Each row comes from the steps of one walk. Every step used is in the known rows, and no mark comes twice. Write the walk behind each row, first mark first.
Known rows
D/C: [ 1.37 -1.93  1.27  0.18 -2.59 -2.35  1.24 -0.33  0.42 -0.55 -1.09  1.52
 -1.54  1.73 -2.07 -0.94  0.14 -3.62  0.68 -0.66 -3.29  1.16]
K/W/L/D/C: [ 0.41 -2.66  3.25  1.21 -3.21 -1.64  2.61  0.81  1.32  1.27  0.75  1.39
 -3.80  4.59 -2.08 -2.72 -1.34 -2.60 -0.41  1.11 -4.22  0.50]
G/W/L/D/C/Y/S: [-0.71 -1.64  2.21  1.82 -2.32 -0.84 -1.40  0.35 -1.08  0.06  0.49  2.95
  5.15  2.01 -0.28 -4.94 -0.50 -2.05  0.15  0.42 -5.33  0.76]
W/L/D/C/Y/S: [ 0.06 -1.89  1.31  1.37 -2.37 -1.56 -1.90  0.33 -1.68 -0.72  0.17  2.29
  5.23  2.14 -1.08 -4.68 -0.69 -2.50  1.51  0.12 -5.20  0.67]
L/D/C: [ 0.84 -1.04  1.99  0.53 -3.86 -1.74  2.46  1.21  0.96  0.52  0.43  1.24
 -2.47  3.50 -2.95 -1.89 -1.15 -4.46  0.05  0.41 -3.97  0.17]
S/Y/C: [-1.07 -0.26  1.44 -0.94 -2.48 -0.76 -1.33 -3.87 -0.59 -1.78 -0.97  1.10
  4.84  1.13 -0.61 -2.67 -1.75 -3.04  0.67 -3.63 -2.57  1.69]
W/K: [-0.54  1.29  4.48  0.88 -0.05 -0.29  0.98 -3.88 -1.64  2.65  0.45  1.50
 -3.77  0.15  1.31 -0.11  0.10  0.16 -1.57 -1.02 -3.34  1.42]
D/C/Y: [ 1.68 -3.27  0.97  1.76 -2.78 -2.26 -1.26 -0.97  1.16 -1.01 -1.70  0.72
  1.29  1.03 -0.53 -3.76 -2.74 -4.49  1.40 -0.18 -3.32  1.95]
K/W/G: [-1.41 -1.10  5.03  0.89  1.12 -0.73  4.45 -4.33  1.54  4.84  1.32 -0.93
 -3.24  1.00  2.44  0.55  2.10  0.64 -0.80 -1.09 -1.90  0.54]
C/Y: [ 1.43 -2.08  0.55  1.92 -1.48 -1.89 -1.44 -1.90  0.74 -0.88 -1.15 -0.01
  1.81  0.12  0.22 -3.25 -2.38 -3.11  1.80 -0.30 -2.61  1.38]
K/W/N/Y: [-1.97  1.84  3.15  2.25  0.71 -1.46  4.53 -2.54  1.38  1.60  1.82 -1.17
  0.72  0.07  0.66 -0.07  2.59  2.39 -0.79 -0.90 -3.20  1.05]
N/W: [-0.63  0.43  2.69 -0.78 -0.40 -0.47  2.47 -2.54  1.51  2.45  2.46  1.28
  0.18 -2.37 -0.25  0.17  1.16 -0.44 -0.88 -3.80 -3.49  0.04]
G/W: [-1.03  0.29  3.18  1.59 -0.28  0.26  2.43 -1.36  1.81  1.91  0.83  2.39
 -1.04  0.06  1.43 -1.05  1.02 -0.46 -2.53 -0.22 -2.64  0.53]
D/L/W: [ 2.87 -0.55  1.05  5.02 -2.03 -2.72  2.30  0.48  2.08 -2.93 -1.45  3.49
 -1.44  1.80 -2.62 -1.47  0.70 -2.93 -1.13 -0.88 -4.92  1.91]
W/N/Y/S: [-1.70  2.48  1.41  0.80  0.21 -1.49  1.31 -1.14 -2.24 -0.27  1.57  1.14
  6.12 -0.30 -0.63 -0.87  3.75  1.04  0.60 -1.58 -4.72  0.32]
L/W/G: [ 0.69  1.16  3.89  1.45 -0.39 -1.60  4.18 -1.33  1.67  1.96 -1.55  0.60
 -3.19  0.86 -0.40  1.71  1.49 -2.84 -1.58 -1.48 -3.36  0.45]
Y/C: [-0.73  0.37  0.28 -1.51  0.38 -1.28 -0.43 -3.38 -0.94 -1.64 -0.45  1.78
  2.25  0.69 -0.36 -2.59 -0.34 -1.57  1.65 -2.57 -3.85  1.16]
W/N/Y/C/D/L: [ 1.38 -3.13  2.43  0.07  1.45 -2.05  2.19 -1.91  0.46  0.00  2.03  4.40
 -0.24  2.25 -0.11 -4.98  1.56 -1.72 -2.11 -3.57 -4.23  1.62]
D/L/W/N: [ 1.46  0.46  4.27  3.30  0.32 -1.00  3.46 -1.20  0.40  0.12  0.14  2.32
 -3.61  2.88 -0.59  0.83  3.16 -0.61 -1.65 -0.86 -6.21  2.51]
G/W/N/Y/C/D: [-1.29 -0.15  3.11 -2.52  1.06 -0.11  2.71 -1.04  0.93  1.44  1.06  2.60
  2.21 -0.09  0.93 -4.17  1.15 -1.86 -1.64 -2.28 -2.85 -0.72]
W/N/Y/C/D: [-0.52 -0.29  2.28 -3.00  0.95 -0.80  2.21 -1.06  0.22  0.66  0.62  1.97
  2.31  0.06  0.10 -3.87  0.97 -2.30 -0.30 -2.48 -2.69 -0.74]

Which walk is each row?
[ 1.99 -4.47  2.14  0.06 -0.56 -1.85  0.67 -2.05  0.52 -0.68  1.20  4.50
  0.74  2.42 -0.51 -5.44  0.03 -3.42 -1.75 -3.76 -3.01  1.60] -> S/Y/C/D/L
[ 1.17 -2.13  2.65  0.29 -3.25 -1.96  2.02  1.47  0.70  0.62  0.12  1.82
 -3.87  4.53 -2.88 -2.31 -1.61 -3.87 -0.44  0.63 -4.40  0.39] -> W/L/D/C
[ 0.86 -0.28  5.05  2.11 -0.66 -0.24  2.86 -1.55  0.43  0.08  0.04  2.82
 -1.13  3.10 -0.27 -0.74  2.25 -1.91 -2.29 -1.94 -5.71  2.39] -> S/Y/C/D/L/W/N
[ 0.35  0.59  4.86  2.84 -0.66 -0.61  1.78 -2.34 -0.17  0.95 -0.28  4.44
 -3.02  1.15  0.49 -2.62  0.02 -1.28 -3.41 -1.69 -5.29  2.12] -> Y/C/D/L/W/K
[-1.71  1.82  5.83  0.19 -0.04  0.55  2.04 -4.48 -0.45  4.65  2.34  2.04
 -3.05 -1.76  1.86  0.15  0.54  0.99 -3.13 -3.09 -4.21  1.18] -> N/W/K
[ 1.07 -0.69  4.27  1.09  0.40 -1.71  4.14 -1.59  1.84  1.72 -0.74  2.89
 -2.67  1.80 -0.12 -1.14  1.52 -3.29 -2.83 -2.82 -4.18  1.03] -> Y/C/D/L/W/G
[ 0.68  1.02  4.61  4.22 -1.03 -0.96  1.94 -2.33 -0.09  0.91 -0.42  3.58
 -4.19  1.16  0.13 -1.03  0.14 -0.73 -3.25 -1.09 -5.15  2.49] -> D/L/W/K
[ 1.31 -2.67  1.47  2.07 -3.68 -1.76 -0.34  0.07  1.55 -0.23 -0.63  0.56
  0.65  2.38 -1.13 -4.46 -3.57 -5.05  0.98  0.60 -3.83  1.31] -> L/D/C/Y
[ 0.19 -2.10  2.37 -3.04 -1.61 -0.33  0.21 -1.42  0.09 -0.02 -0.29  2.04
  3.46  0.60 -0.15 -4.32 -0.95 -4.54  0.02 -2.78 -1.23 -0.61] -> S/Y/C/D
[ 1.03  0.04  4.47  1.89  0.67 -0.52  3.30 -1.25  0.31  0.17  0.24  3.16
 -2.43  2.88 -0.17 -0.76  2.90 -1.19 -1.79 -1.41 -6.30  2.07] -> Y/C/D/L/W/N
[-0.90  0.52  5.17 -1.57  1.06 -0.59  4.41 -3.69  1.55  5.36  1.91  0.44
 -2.75 -1.08  1.21  1.63  2.07 -1.00 -2.49 -4.21 -3.09  0.11] -> N/W/G
[ 0.12  0.31  5.49  3.03 -2.01 -0.29  1.31 -2.61  0.07  0.85 -0.62  4.06
 -1.74  1.31  0.40 -2.65 -0.69 -1.99 -3.97 -2.18 -4.70  2.39] -> S/Y/C/D/L/W/K
[-1.26  1.99  1.41  0.99  0.79 -1.87  1.94 -2.73  0.35 -1.85  0.17  2.35
  2.89  1.02 -0.77 -2.70  1.03 -0.28 -0.80 -3.30 -5.76  2.26] -> D/L/W/N/Y/C
[ 0.25  1.71  2.81  2.55  0.04 -2.19  4.78  0.01  1.86 -0.11  0.47  1.28
  0.33  0.51 -1.21 -0.91  2.43 -0.57 -2.29 -1.68 -4.34  0.93] -> C/D/L/W/N/Y
[ 0.08 -3.45  3.33  1.75  0.82 -1.49  1.25 -2.35  0.50  1.23  0.38  0.77
 -3.56  2.75  0.84 -1.83  0.13  1.93  0.36  0.62 -2.67  0.98] -> K/W/L
[ 0.62 -1.88  3.31  0.06 -3.23 -1.51  2.63  1.10  1.26  1.59  1.04  2.08
 -3.54  3.59 -2.68 -2.23 -1.38 -3.41 -1.21 -0.42 -4.81  0.35] -> N/W/L/D/C
[-0.11  1.40  4.62  3.18 -0.65 -0.96  2.35 -2.12  0.32  0.78 -0.20  4.13
 -1.94  0.61  0.23 -2.82  0.02 -0.96 -3.89 -1.99 -5.16  2.07] -> N/Y/C/D/L/W/K
[-0.77 -2.36  1.97  2.28 -2.31 -1.16 -1.33 -0.31 -1.11 -0.09  0.80  1.92
  5.26  2.19 -0.22 -5.09 -0.47 -1.19  1.58  0.69 -5.04  0.81] -> K/W/L/D/C/Y/S
[ 2.53 -1.33  1.49  3.26 -1.55 -2.20  2.30  0.77  2.04 -2.65 -1.29  4.50
 -0.15  1.78 -2.23 -3.48  0.48 -3.82 -1.42 -1.51 -4.86  1.21] -> Y/C/D/L/W
